Each row was made from one walk, in order. Every step used is in the known rows, and no mark comes twice. Write each row's walk.
Known rows:
B Z G: [ 15  -9  12 -10 -21  39 -29 -23   9 -28  -6  15  -1   4  12  -4  -5  -9
  16 -18 -20 -14 -15  12  11 -14   8  33 -27  19   3 -11 -26   4   5  -7
 -24  -4   2 -24   9  15   7 -20  22 -27  -3  16  -1   8  -4 -25  11 -10]
C Y Q Z G L: [ -3  16  18   6 -20   7  11 -24  -8 -16   4  -9  26  56  59  11   1   1
  37 -10 -30  -4  20 -14 -14 -10  32  20   5 -13  -4 -14 -30  -3   7   3
 -18  11  12 -16  21   4 -18  -3  26 -37  -7  11  20  -3 -33 -10  22  39]
G Y: [ -6 -25  10  18 -12 -11 -29 -12  12  12  -5   2   2  21  27  -1  20  -1
   1   2  -2 -18 -14 -22   6 -30  -7   9 -39 -13 -23  -7  19   3 -18  -3
   2   5   2 -38  -9  18 -16   4 -30 -17   2  25  24   1  20  -1  24  29]
B Y G Z C: [ -3 -15  -8  26  -8  10  -2 -36   4 -71 -18   3  11   3  49   7  25 -23
   6 -19 -20 -17 -24   6 -45  12  11  10 -23 -25 -16 -14   0   8 -39  -6
  10  11   5 -38  27  -2 -32  14  12 -27 -43  37   0  -4 -20   1   7  -4]
Z Q Y G: [-41   5 -14  20 -19  21 -11 -18   1  -4  10  -6 -20  47  44  -3 -23   9
  39   0 -10   8 -22   2 -35   1   9  46 -48 -44 -14 -39  16   4  21  -3
 -14  21  29 -40  14  -4 -24   7  13 -17 -11  25   1  -9  -8   2  15  11]
Y Q Z: [ -4  -1  14  36  17   8 -24 -26 -21 -33 -24   8   8  51  39  -5 -21   1
  10 -19 -33  -7 -12  -5  21  -9  11  39 -11 -21  10 -17 -20   6   4   5
  14  25  38 -48  47   2  -7 -22  39 -10  16  30   8 -16 -16   7  17  22]
G Z C: [-23 -42   6  -9 -18  29 -12 -20   8 -43 -15  21  15   5  10  10 -15 -10
  15 -25   1 -18 -12   4 -22 -26  -2  12 -31 -27 -12 -12   1  20  25 -17
   7  -7   3 -25  12  26  -6  23  26  -7 -28  56  -5  10  -1   1   2  24]
C Z: [  2   1   9  17   2  -3 -15 -25   3 -25  -9   7 -21  15  29   5  -6   8
   4  14  16 -24  -7   4  33   2  10  13 -10  -9   4 -20 -24  13  -5  -7
   2  24   5 -32 -24  19  -6   7  27 -28  -4  22 -10  -4  -5   2  16  10]
Z Q Y G L: [-44   4  -5  12 -29  21 -13 -13   1  -2   9   1 -21  38  47  -1 -16   5
  33  -5  -4   7  -6  -2 -49   2  18  37 -39 -58 -22 -42  15   8  25   5
  -3  27  22 -35   9  -6 -26  25  13 -27 -16  16   8  -3  -4 -10  25  32]
L G Y Q: [ 18  -9   6  19  11  28 -27  -9 -14   3 -30 -11   4  36  32  -3   7   3
  17 -23 -36  14   1 -24   0 -25 -25  32 -31  -8 -38   9  -9  -3  -5  17
  13  44   2 -41  31   1 -30 -13 -36 -28   5  17  35  11  21   5 -10   8]
C Z Q: [-23   9   0  10  -6   8 -18 -26  12 -23   0  12 -23  33  35   6 -38  14
  24  15  12 -13 -12  20  29   0  27  29 -28 -30  -3 -30 -15   9  27 -13
 -12  38  23 -29 -24  23  -6  13  50 -42   8  35  -9   4  -9  14   9  -3]
G L: [ -7 -10  28 -14 -31   4 -15  -2   0  -4   0  24   5  -6   3  11  19  -3
 -16  -8  24 -15  15 -10  -6   1  13  -6  -2 -36 -14 -25   0  22   9  16
  24  13   7 -18  -1   2 -13  19  -5 -28 -14  -2   4   5  15 -24  37  60]
Q Y: [-26 -14   4  25  -8  -2  -4  -5   2  13   4   1 -16  16  44   6   0   3
   9  -3   1 -18 -15 -31 -32 -12 -22  23 -15 -10   6 -23  -9   9  -6   2
 -11  -3 -13 -33  20   7 -19   9  -9   7 -14  22   1 -25  14  -6  33  32]
S G Z C Y: [-15 -44 -15  -1 -25  12  -9 -27  -3 -41  -4   9  46  24  31  23   1  -1
  25 -11  18  -9  18  -9 -34 -17 -16  -5 -27 -18 -24  -6  27   5  19 -18
 -11 -11  -4 -33   0  33 -25  30  15 -24 -20  37  12   5  -9   1  31  29]
Q Z G Y: [ 12  18   6  27 -19  25 -32 -24  11  -9  10   1   9  54  45  -9 -11   1
  16   2  -4 -25 -29   0   8 -59   2  31 -39   1   4  -2 -20  -1  -8 -19
 -18  -4  21 -44  -1  23  -7 -14  16 -34  17  31  19  16  -3 -33   2  10]
S G: [  3 -18 -13   8 -10   0 -32 -15 -12  -9  -4  16  30  22  10  13  14   9
   5  -3  37  -7   3  -8   7  -4 -24  -3 -22  -9 -14 -14  28   7  -5  -1
  -3   4  21 -46   3  11 -22  -2  -9 -20   6   6  14  -3   9  -4  36  19]
G Z: [ -9 -42   7 -12  -9  29 -12 -20   3 -23 -15  21   7   7  -3  14  -6  -3
  13 -11  17 -15 -19  -6 -13 -28   7  25 -16 -11 -16  -9  -7  12  12 -23
   5   8   6 -40   8  10  -1   7  14  10 -20  44 -10  16   7   4  18  24]
Y G L: [  5   8   6  -2 -30  18 -24 -19 -18 -22 -10  -1  -1   6   2  -5  35  -6
  -8  -3   3  -4   5   4 -18  23  24   0 -20 -48 -24 -28  21  17 -12  20
  35  24  22 -36  -8 -16 -21  12  -9 -28 -25 -13   8   9  -8 -32  25  51]
L G Z C Y Q: [  3 -22   4 -11   1  48   6 -17 -10 -37 -27  -8  17  29  27  18 -17  -3
  39 -33 -38  14  12 -10 -36 -21 -22  31 -18 -11 -32   7 -21   2  35   1
   3  28  -5 -22  34  10 -27  16  10 -26 -24  44  13   9  -4   9 -27   3]
L G Z: [ 21 -23   4 -15   5  59  -9 -12 -12 -20 -26   3   0  13  -5  15 -12   2
  20 -22   1   3 -10  -6 -17 -30 -27  34 -14   4 -31  11 -19   3  24 -10
   5  34  -1 -39  13   8 -14   2   0 -10 -19  38   2  21  20   0 -19   3]
S G Y Q Z C: [ -7 -30 -11  48  -1 -10 -51 -25 -13 -27 -15   2  39  56  69  -3   0  -4
   8 -13 -17 -10   8 -13  -1 -20 -18  10 -43 -34 -28 -12  31   1 -11   6
   6   2  16 -56  24  32 -29   9   4 -40  17  30  37   1  -2  -3  34  39]
Y Q Z C: [-15  -1  11  37  11  10 -25 -23 -16 -48 -17   8  12  48  51  -7 -24  -5
  12 -28 -45  -9  -5   5  14  -7   3  31 -19 -35  11 -22 -16  11  16   8
  18  13  38 -41  49  10 -12  -8  46 -17  11  39   7 -23 -18   8   5  19]
Z G Y: [ 11  21  -1   8 -33  24 -34 -12  21  17   6  -5  16  37  30 -12  26  10
  21 -15   9 -10 -22  -2   1 -56  16  24 -48  14 -24  -5  -1   9 -19  -3
 -22  -5   7 -24  -8   9 -15 -18 -31 -33   0  12  34  24  11 -29   6   8]
C Z G L: [ 12  26  11   4 -34  24 -24 -19  12 -15   5   8  -3  22  42  -2   4   7
   7   3  30 -22   4  19  17 -19  44   8 -13  -7 -11 -23 -44  22  -5   2
  -7  15  -3 -17 -26  16 -11   8  25 -57 -12   3   5  25  -7 -35  14  29]

Which walk is each row?
[ -4 -14  -5  -9 -19  15  17 -36 -12 -31  -2 -23  14  28  16  17  19  -3
  40   9 -18   3  -3 -15 -39   6  16  16 -12 -14 -23  -7  11  -8  -4 -17
 -10  11   4 -31 -17  -1 -17   9   2  -9 -37  19   2   4 -32   1  14  24]  C Y G Z
[ -8   7  15   8 -25   4   2 -29  -7 -53  13  -9   5  33  48   9 -17 -14
  14   3 -30 -18  13  -3 -25   2  -7  -2 -15 -51   7 -19   2   1  21   0
  11  -4  18 -22  -6  25 -17  35  45 -46 -11  31   1 -13 -30 -22   6  39]  Q Z C Y G L
[ -5   1   8  49  20 -13  -6 -25  -1 -50 -25  12  12  31  77   6   7 -17
   3 -21 -33 -20 -20  -4  -2   4   4  24   2  -3  12 -12 -34   2 -38   1
   5  28  19 -43  60  -1 -25 -14  29 -22  -5  30   8 -28 -14  18  23  -3]  B Y Q Z
[-16 -14 -15  -1 -19  44 -20 -39 -10 -40 -15  -3  -3  35  -1  -6  -8   0
  32 -10  -3   9 -25  16 -28  -4  29  40 -47 -47 -32 -21  24  13  10 -16
   7  31  37 -54   2  -4 -13   7  22  -8 -24  31  -2  22 -18  -2   4   8]  Y G Z Q
[-12 -23  14  46   4  -6 -35 -22  -3 -21 -15  -1  14  53  68 -16  -8 -10
  10 -17 -49 -14  -8 -17   6 -28   2  25 -41 -37 -12 -12   4   2  -8   5
  14   8  19 -45  27  25 -19   3   9 -29  11  42  30  -2  -3   3  12  32]  G Y Q Z C
[ 12  27  17   5 -32  32 -22 -13   5 -16  13  14   8  36  31  -2 -13  -1
   6  -5  14 -25 -10   9   0 -40  10  19 -14 -13  12 -14 -32  12   9  -6
  -4  -1  22 -32   3  13  -8  -3  31 -40   4  17   9  17  -7 -43  10  26]  Q Z G L
[  3 -14  -9  23  -6  12  -8 -35   2 -63 -21   4   7   7  37   4  27 -20
   7 -11 -10 -17 -31   4 -40  11  13  19 -18 -11 -18 -10  -3   6 -47  -8
   8  22   7 -48  24  -6 -28   1   5 -12 -43  28   1  -1 -15   1  19  -1]  B Y G Z
[-12 -35  20 -12 -26   8  -3 -33  -2 -61  -5  -1   0  -4  33   9   3 -28
  11 -10 -63 -10  26   0 -24  31   4  -2 -18 -34  -8 -24   5   3  20   5
   1  -3  -5  -9   0  23  -7  37  32 -43 -27  21  -6  -9 -23 -18  16  27]  B Z C Y G L
[-16  -6  -7  35  -8  10  -8 -17 -11  -4  -3 -17 -24  23  46 -10   8   2
  16   1 -17  -5 -17 -15 -43   6  -7  24 -26 -22  -7 -27   2   6 -21   8
   1   9   1 -44  15  -7 -27   1 -15   2 -25  12   5 -17  -5 -17  27  30]  Q Y G
[ 24  -9   5   3   3  31 -23  -6  -5   7 -14 -10  -2  23  15   5  10   5
   8 -10 -13   3  -5 -24  -4 -33 -41  21 -32   3 -34  12  -2  -4   3   7
   7  34  -4 -38   3  10 -27   0 -36 -30   4  23  29   9  30  -5 -12   7]  L G Y
[-26  -3   9   3 -19  -7   8 -16   0 -28   0  -8  23  28  45  12  -2  -1
  33 -25 -44   0  21 -10 -14   6  -3  -1 -21 -23   0 -23   5   4  20  13
  -1  -4  14  -2  20  12 -22  16  13 -31 -18  30  10 -28 -26  15   5  23]  Z C Y Q
[ 11  17  -1  24 -21  16 -33 -27  19 -11   1  -6  -6  37  57 -13  -1  12
  17  11  11 -24 -16   8  19 -37  32  20 -35   5 -16 -12 -28  10 -19 -10
 -18  13  -5 -29 -33  26 -14  -4   8 -52  -2  19  15  25  -7 -18   3   5]  C Z G Y
[ -9   1  12  19  -7   9 -17 -21   2 -48   6  14   5  30  31   3 -38 -10
   3  -8 -19 -26 -12   4   8 -18 -29  14 -25 -30  26 -17  -8   7  27  -8
   7 -11  27 -35   7  29  -4  15  48 -29   7  47  -6 -17 -10 -12  -2  11]  Q Z C
[  6  23   8  32   3  31 -28 -24 -12 -27 -16   3  17  62  44 -14 -13   6
  24 -26 -29  -5 -17   6  20 -27  23  43 -17  -5   7 -15 -34   8   1   4
  -4  16  40 -42  48  -1  -8 -34  33 -20  14  19  16  -2 -21  -7   6   9]  Y Q Z G
[-30 -27 -10  31 -17  24  -4 -23  -4 -31  -8 -14 -16  23  52  -9  -2  -8
  23 -11 -26  -9 -18 -10 -67  -6  -3  26 -36 -37 -19 -27   2  10  -8  -8
   2  -1 -11 -44  20  10 -28  23   6  -2 -42  36   0  -6  -9 -15  19  34]  Q Y G Z C
[-36 -38  11   4  -6  21 -18 -26   9 -23  -2  19 -26  15  40   7 -44 -11
  30  -4 -41 -10 -12  -3 -13   5  -5  47 -30 -20   1 -31 -11  -1  34 -13
 -27  13   1 -31  20  21   1  12  46 -18   1  40 -14 -12   4   2  25   3]  B Z Q Y
[-47 -40  -2   0 -16  34  -4 -19  13 -11  -1  18  -5  29  34  14 -39   2
  41  -6   7  -7 -25  -8 -47 -36  13  47 -33 -31 -23 -20  -4  10  39 -32
 -18  19   4 -41  22  16  -8  20  34   1 -21  57  -9  14   8  11  21  19]  G Z Q Y
[  8  20  -2  23 -24  24 -39 -13  11  11  -7  -8  27  51  47 -16  23  13
  26 -28 -14  -1 -17  -3   6 -51  33  33 -47   8 -27  -8 -11   9 -20   8
 -16   6  14 -30  21   1 -21 -29 -26 -32   3   8  41  20  -1 -17   8  16]  Z G Y Q
[-11 -21  -6 -11   1  64  -4  -8  -1 -14 -14   1  -9  33  22  18 -35   6
  44 -20  -5  11 -14 -11 -44 -34 -26  53 -31 -15 -31   0 -19  -2  44 -12
 -13  39  -2 -40  26  13 -20  13  13 -12 -15  48   1  18  20   6 -15   3]  L G Z Q Y
[  5  21   4  47   9   5 -12 -28   6 -48 -19   8  19  40  79   0   6 -11
  14 -27 -31 -18 -26   0  -3 -13  16  32  -4  10  11 -14 -39   4 -40   1
 -10  20  18 -39  61  -6 -24 -24  26 -35  -6  24  15 -12 -18   6  16 -12]  B Y Q Z G
[ -8 -29  11  -2 -18  11  -6 -37  -4 -63  -7  -6  -2   6  29   7  -7 -22
  24 -12 -65  -7  11   0 -14  33  -8   8 -26 -22   2 -20   4  -1  14  -1
  -6  -6  -1 -12   1  24  -3  22  37 -33 -18  30  -9 -19 -28  -8   7   7]  B Z C Y G
